Each row was made from one path, in order. Every step used is in the known rows, and no mark comes twice. Write each row's path.
In the rows, 128 means zero.
Known rows:
sopud/nunulu/kaler: [130 130 116 106 147 152 179 130 156 110 109  93 168 110 128 124 128 133
 191 155 135 135 122  91 110 123 139 139 198 116 143 128 103  87  81 146
  58 117 150 144 144 140]
suzesup/nunulu/tazu/feke: [ 83 171 106 118 103 148 115 123 138 121 156 191 108 139 107 121 181 162
 131 128 120 116 112  99  76 137 161 135 122 138 126  60 125 131 120 115
 173 151 135 131 136  93]
vovo/sopud/keto/kaler: [113 130 177 167 133 158 122 133 124 187  79  32 162  68 124 156  65  91
 144 125 221 147 133 137 123 204 122 118 197  95  87 125 120  96 145 132
 120 117 145  69 147 162]
keto/kaler/nunulu/tazu/feke/suzesup: [120  96 109 130 152  78 115 119 191 211 184 183 117 141  78 106 161 128
 171 171  65 151 145 138  86 173 151  88  88 127 131 132 162 116  92 118
  86  86 115 101 124  95]
suzesup/nunulu: [145 130 120 157 111 174 138 122 177 102 134 127 157 129 126 134 144 126
  83 101 166  86 132 118 106 124 120 118 147 125 114 126 123 147 134 124
 116 138 145 139 172 114]
vovo/kaler/nunulu: [149  98 124 159 190 127 105 123 196 132 164  90 159  97 126 104 105 141
  54 109 108 128 148 129 161 158 126 107 122 140 125 193 104 164 154 116
 113 132 148 125 144 132]
tazu/nunulu/viruni: [121  84 119  83 144 106  94 162 137 131 165 151 110 162 151 179 112 149
 161 140 122 105 116  98 118 142 115 103 144 155 121  88 129 151 124 128
  88 115 154 166 148 101]
nunulu/tazu: [121 168 120 151 130 157 142 121 151 136 140 157  99 155 114 139 141 164
 161 149 102 120 131  98  76 148 127 110 134 142 130 107 150 110  88 128
 133 143 172 113 102 149]
viruni/nunulu: [149 160 142 140 132 169 130 140 167 134 138 123 168 131 157 135 158 141
 165 116 162 115 142 114 119 131 131  95 170 128  80 143 121 133 129 149
 126 109 159 140 137 134]
tazu/feke: [ 72 114 130 137 147 128 117 122 161 155 152 101 126 107 130 156 136 146
 185 141 139 113 120  94 109 157 140  94 152 143  83  99  69 160  81 123
 170 128 130 113 147 120]
nunulu/kaler: [132 150 150 156 166 154 156 108 172 144 117 115 131 105 135 141 120 130
 207 152 137  91 122  97 122 163 108  78 173 138 120 118 111  91  53 141
  89 145 153 122 140 147]
keto/kaler: [148 132 143 166 160 136 143 121 190 179 132  86 155 123 132 132 101 107
 179 141 182 105 146 121  99 201 112  84 170 111  95 168 138 112  64 124
  86  70 153 106 140 144]
feke/tazu: [138 128 123 154 119 139 136  98 165 160 165 166 126 159 131 141 138 136
 145 120 138 109 141 102  94 127 116 137 111 147 114 116 125 119 103 126
  87 143 156 101 136 122]
nunulu/viruni: [155 108 144 139 146 114 125 137 145 162 123 129  99 140 151 178  99 156
 174 139 160  83 110  99 120 146 107  96 128 153 102 122 149 162 111 119
  94 138 172 156 144 128]
kaler/vovo/sopud/keto: [ 93 146 169 152 110 164 140 119  68 115  65  24 150  92 114 175  79 114
  81 126 178 127 132 146 181  85 117 109 168 126 119 102  83 146 192 127
 180 211  98 104 136 148]
tazu/feke/suzesup/nunulu/kaler/vovo/sopud/keto: [ 94 125 157  95  85 131 131 102  67 126  57 110 149  84  88 152 139  90
 116 138 124 147  99 158 190  91 139  94 124 124 132  66  81 111 190 147
 140 225  41 120 170  95]
vovo/sopud/keto/kaler/nunulu/tazu/feke: [ 60 149 155 135 152 120  96 146 105 206 137  95 126  42  93 119 109 131
 117 138 176 176 130 127 110 163 173 142 140 121 121  72 119  97 176 115
 166 139 118  76 122 134]
nunulu/tazu/feke: [ 62 160 118 125 133 132 114 125 133 153 159 161  88 135 108 145 162 172
 197 161 101 131 119  85  72 155 156 109 128 147 111  70 110 128  77 121
 185 145 143 106 107 119]
viruni/nunulu/sopud/keto/kaler: [157 180 156  86 136 142 129 151 128 171  82 110 160  99 145 116 138  87
 145 101 200 139 155 149 113 170 118 129 179  64  87 127 176  64 121 143
 105  64 116 106 112 143]
keto/kaler/nunulu/tazu/feke: [ 98 151 122 139 184  98 123 133 173 194 186 144 124  98  93  98 141 142
 155 156 127 125 143 111  81 177 160 109 129 130 129 112 141 113  96 106
 131  88 132 109 116 111]
sopud/vovo/kaler: [137 138 120 172 128 139 132 125 126 108 122  98 152 137 160 112 105 165
 146 121 112 145 104 131 171 183 131 149 145 139 100 207  81 143 141 136
 161 118 153 125 109 150]
kaler/vovo/sopud/nunulu: [101 110 110 125 104 155 151 130  74  67  96  33 155 126 131 147  94 120
 112 144 156 151 132 128 151  50 148 152 170 142 154 144  72 169 192 132
 166 151 125 135 124 146]
keto/sopud/vovo/kaler/nunulu/viruni: [208  69 146 174 135  66 128 160  91 114 164 134  92 137 175  96  90 155
  77 101 119 124 111 157 190  83  99 169  57 139 143 192 172 162 177 105
 135 121 176 185 123 141]
sopud/keto: [102 144 152 140 131 166 146 130 159 142  95  74 165 107 110 167 105 128
 115 122 157 111 136 116 128 138 110 106 189 101  89  96 115 122 127 129
 111 155 135 107 147 142]
feke/tazu/nunulu/sopud/keto/kaler/vodug: [102 148 137  61 130 141 103 111 109 165 135 157 146 159  86 118 113  76
  88 107  84 128 163 127  85 109 127 160  96  89 162  69 160  42  98 128
 103  45  94 108 116 116]
tazu/feke/suzesup/nunulu/sopud/keto/kaler: [126 107 131  71  93  98 108 121 137 174  92 157 144 112  92 129 162  66
 113 108 144 144 126 163 106 176 132 136 105  62 106  93 165  93 111 126
  92  87  58  95 158  90]
sopud/keto/kaler/nunulu/viruni: [166 114 162 128 180 100 138 157 169 213 110  80 167  80 110 138  66 111
  96 119 194  86 134 138 147 151 106 102 157 105 102 121 173 119 166 105
  29 111 140 142 157 114]
feke/suzesup/nunulu/tazu: [164 124 100 135  77 150 129 112 168 120 139 225 112 193  94 126 183 139
 107 133  68 127 130 138  73 130 128 109  80 129 148 121 193 122 130 133
  85 148 140 128 141 107]
nunulu/sopud: [118 125 134 131 134 134 127 119 143 117 123 131  89 128 141 147 127 113
 131 121 134 112 141 118  98 127 104 125 120 125 126 129 141 140  70 127
 141 124 139 110 117 156]

Write each row's path:
[124  96  92  94  74  88  87 120  96  91 122 202 107 163 144  92 173 135
 121 104  65 173  90 166 161 161 153 191  53 124 129 165 109 157 151 139
 179 110  77 130 122 108] | tazu/feke/suzesup/nunulu/sopud/vovo/kaler
[116 160 167 163 142 152 153 102  80 113  88  68 109  86 140 148  92 106
 162 162 152 111 120 115 178  99 111  86 153 170 142 124  82 123 117 143
 153 200 122 125 126 156] | nunulu/kaler/vovo/sopud
[119 167 109  43 123 101 128 123  76 133 127 155 133 152  96 122 135  75
  84 118 132 121 165 151 140 112 109 167 126  97 164  74 161  51 123 127
  79 101  63  96  99  90] | feke/tazu/nunulu/sopud/keto/kaler/vovo
[ 66 141 113 133 163 120 120 135 159 153 192 158 110 108  99 122 158 173
 131 142  91 126 131  95  97 106 162 118 109 161 132  79 112 141 114 108
 165 155 129 118 118 111] | kaler/nunulu/tazu/feke
[ 89 130 145 114 143 145 128 127  73  83 125  91 117 106 140 149 109 111
 152 154 112 132 124 117 181 105 118  84 173 172 169  94  69 113 132 153
 141 174 104 135 131 130] | tazu/nunulu/kaler/vovo/sopud
[104 121  90  87 125 113  92 156  81  62 145 152 107 154 171 102 131 153
 124 111  69 173 121 134 166 157 130 195 121 133 152 163 105 128 125 145
 169  85 118 130  90 138] | tazu/nunulu/sopud/vovo/kaler
[118 104 120 142 161 121 133 132 168 113 157 131 103  98 132 124 129 118
  63 101 135 106 159 128 117  78 112 139 103 143 148 135 141 157 109 116
 119 135 122 127 125 147] | kaler/nunulu/sopud
[ 78 160 103 140 149 105 107 136 110 123 175 168 121 116 128  72 141 199
 127 136  61 168 100 120 156 143 179 180  96 162 133 145  85 150 170 121
 209 146 128 129  80 117] | sopud/vovo/kaler/nunulu/tazu/feke
[140 117 114 181 158 124 130 133 153 105 153 101 165 111 150  85  99 162
  81 107 105 137 121 139 189 129 138 159 128 151 125 210  85 170 182 122
 142 125 141 138 121 138] | sopud/vovo/kaler/nunulu
[185 138 129  92  85 117 150 111 122 123  55 131 154 153  84 124 140  54
  46 114 139 112 154 198 154 121  99 112 115  70 145 136 191  93 147 122
  71 120  42 119 138  95] | feke/suzesup/nunulu/sopud/keto/kaler/vovo
[ 95  92 125  63  76 115  96 123 118 134  95 168 125 126  95 147 178  98
  79  98 107 141 121 152 116 112 133 142  92  88 115  65 138 125 138 128
 127 144  56 110 161  90] | tazu/feke/suzesup/nunulu/sopud/keto
[160 103 137 108 127  94 146 147  62 141  82  48 137 129 142 145  55 112
 166 160 201 141 111 137 154 110 137 147 154 131 146 160 128 148 183 121
 100 105 142 157 120 135] | keto/kaler/vovo/sopud/nunulu/viruni
[ 83  99  99  78 138 126 103 149 127  87 166 156  89 143 144 147 141 119
 117 120  96 133 150 115 104 123 112 135 138 131 150  92 127 123  76 136
 131  97 122 124 125 134] | tazu/nunulu/sopud
[135 131 151 168 165 166  98  85 171 136 117  75 164 142 112 123  82 139
  92 131  56 112 128 110 128 149 136  81 107 126 114 188  96 145 110 124
 175 100 150 141 138 151] | vovo/kaler/vodug
[182  59 129 111 105  96 156 164 100 109 137 112  98 163 152 144 112 128
 152 131 160 128 127 118 103  54 109 169 113  99 144 122 185 136 119 112
  91  97 187 186 145 136] | keto/sopud/nunulu/viruni
[ 99 110 102  78  92  85 130 124  58 140 113 119 122 155  86 125 140 111
 210 195  93 212 121 150 120 131 186 146 116 126 158 131 125 115 152 137
 147 104  92 105  92 110] | keto/kaler/vovo/sopud/nunulu/tazu/feke/suzesup
[100 155 102 110  93 157 154 128  46  70 103  95 118 150 114 130 116 149
 126 162 124 173 128 121 120  51 162 171 143 145 180 113 110 137 182 130
 177 173 136 130  85 152] | kaler/vovo/sopud/nunulu/tazu
[185 100  97 120  72 113 111 114 110  78 105 197 116 175 150  89 158 127
  79  94  75 161 109 179 156 142 126 186  52 119 144 204 155 143 156 143
 131 110 102 134 116 128] | feke/suzesup/nunulu/sopud/vovo/kaler
[143 157 131 107 131 147 121 139 133 120 129 156 114 130 170 131 164 119
 145 102 150 125 146 125 107 112 125 128 134 120 105 137 143 123 103 145
 145 103 139 131 110 149] | viruni/nunulu/sopud
[153  82 139 146 170  99 124 146 174 163 156 118 124 115 141 151  98 151
  99 122 143  78 129 115 135  93 107 103 112 166 120 125 146 183 158 108
  75 151 156 169 152 122] | kaler/nunulu/viruni
[159 159 143 148 134 171 161 107 176 109 116 145 147 109 133 117 142 121
 131 118 151  83 120 109 116 139 114 106 156 131 131 110 121  91  96 138
  81 148 142 144 173 123] | suzesup/nunulu/kaler
[103 108  92  65 112 112 101 126 114 115 193 212  80 168 135 134 166 117
 127 106  94 137 151 108  89 102 116 182  89 143 163  74 142  99  87 138
  99 112 123 102 111 113] | feke/tazu/nunulu/sopud
[138 136 163 182 141 133 138 112 100 146 105  37 137 106 133 144  70  95
 142 147 191 112 139 145 158 154 117  83 155 140 118 168 100 141 131 125
 151 126 123 104 125 147] | keto/kaler/vovo/sopud
[152 181 121 115 114 133 111 147  82  86 114 155 129 131 197  84 151 154
 144  94 126 168 112 149 168 149 139 185 121 126 111 202 122 128 157 156
 191  94 140 139  70 158] | viruni/nunulu/sopud/vovo/kaler
[174 133 123 184 126 115 140 145  98  91 180 173  87 148 146  59 141 163
  68 115  68 164 133 153 152  88 124 180  58 126 174 182 182 119 150 110
 177 129 173 147  80 158] | keto/sopud/vovo/kaler/nunulu/tazu
[175 112 139 192 108 121 136 134  98  83 141 112 110 151 179  95 116 138
 127 109 116 154 121 148 164 137 105 160 106 109 118 199 139 133 115 124
 177 106 172 137 113 164] | keto/sopud/vovo/kaler
[140 160 114 100 146 149 198 119 115  72  89  75 174 124 115 119 122 120
 168 172 127 113 125 114 155  72 128 118 195 125 163 136  90  99 105 133
  80 146 111 156 125 121] | sopud/nunulu/kaler/vovo
[114 146 111  92 104 121  96 129 136 169 156 229 112 176 117 140 218 158
 221 153  55 173 122 117  88 143 166  83 104 133  92 104 144 116 114 155
 151 124 127 121 109 102] | viruni/nunulu/tazu/feke/suzesup
[105 151 118 152 103 137 150 135  98  89 108 141  98 149 163 129 121 138
 159 112 132 123 115 132 126 105 115 176 124 137 125 146 121 144  95 132
 169 121 132 131  88 167] | nunulu/sopud/vovo
[117  73 109 123  88 121 107 109 174 134 145 171 144 156 100 152 178 118
 138 122  99 118 123 131 110 132 141  94 101 125  99 115 103 162 124 128
 119 135  98 128 184  79] | tazu/feke/suzesup/nunulu
[120 144 118 158 158 147 145 127 175 137 174 158 113 127 101 113 141 156
  91 133  95 113 149 107  90  97 133 114 110 153 149 118 162 131 133 114
 113 152 159 126 112 137] | kaler/nunulu/tazu
[151 112 142 208  85 136 171 140 103  86 143 119 103 162 166 126 124 130
 151 110 148 118 130 136 130  73  93 150 121 114 120 154 146 138  90 121
 164 112 165 150 126 173] | keto/sopud/vovo
[158 187 140 101 112 142 154 121 108 104  54  97 161 113 101 113 117  71
  35 101 203  81 146 173 150 116 102 141 142  76 142 117 164 100 142 109
 110 120  63 127 131 107] | suzesup/nunulu/sopud/keto/kaler/vovo
[153  52 117  97  90  73  92 129 149 161 138 190 108 168 122 171 160 137
 160 127 115 100  95 127 118 137 133  95  74 146  98  92 140 182 147 123
  92 143 114 164 182  69] | tazu/feke/suzesup/nunulu/viruni
[142 165 160 155 113 166 158 103  90  77  84  92 129  89 133 123 112 101
  98 122 171  92 114 134 177  93 114 100 142 158 158 114  95 125 159 137
 152 206 111 148 153 127] | suzesup/nunulu/kaler/vovo/sopud
[180  85 139 137 194  85  94 139 168 162 156 114 122 105 146 122  85 160
  77 121 122 108 119 128 172 165 121 110 100 161 124 178 136 179 177 113
  89 135 162 161 142 117] | vovo/kaler/nunulu/viruni
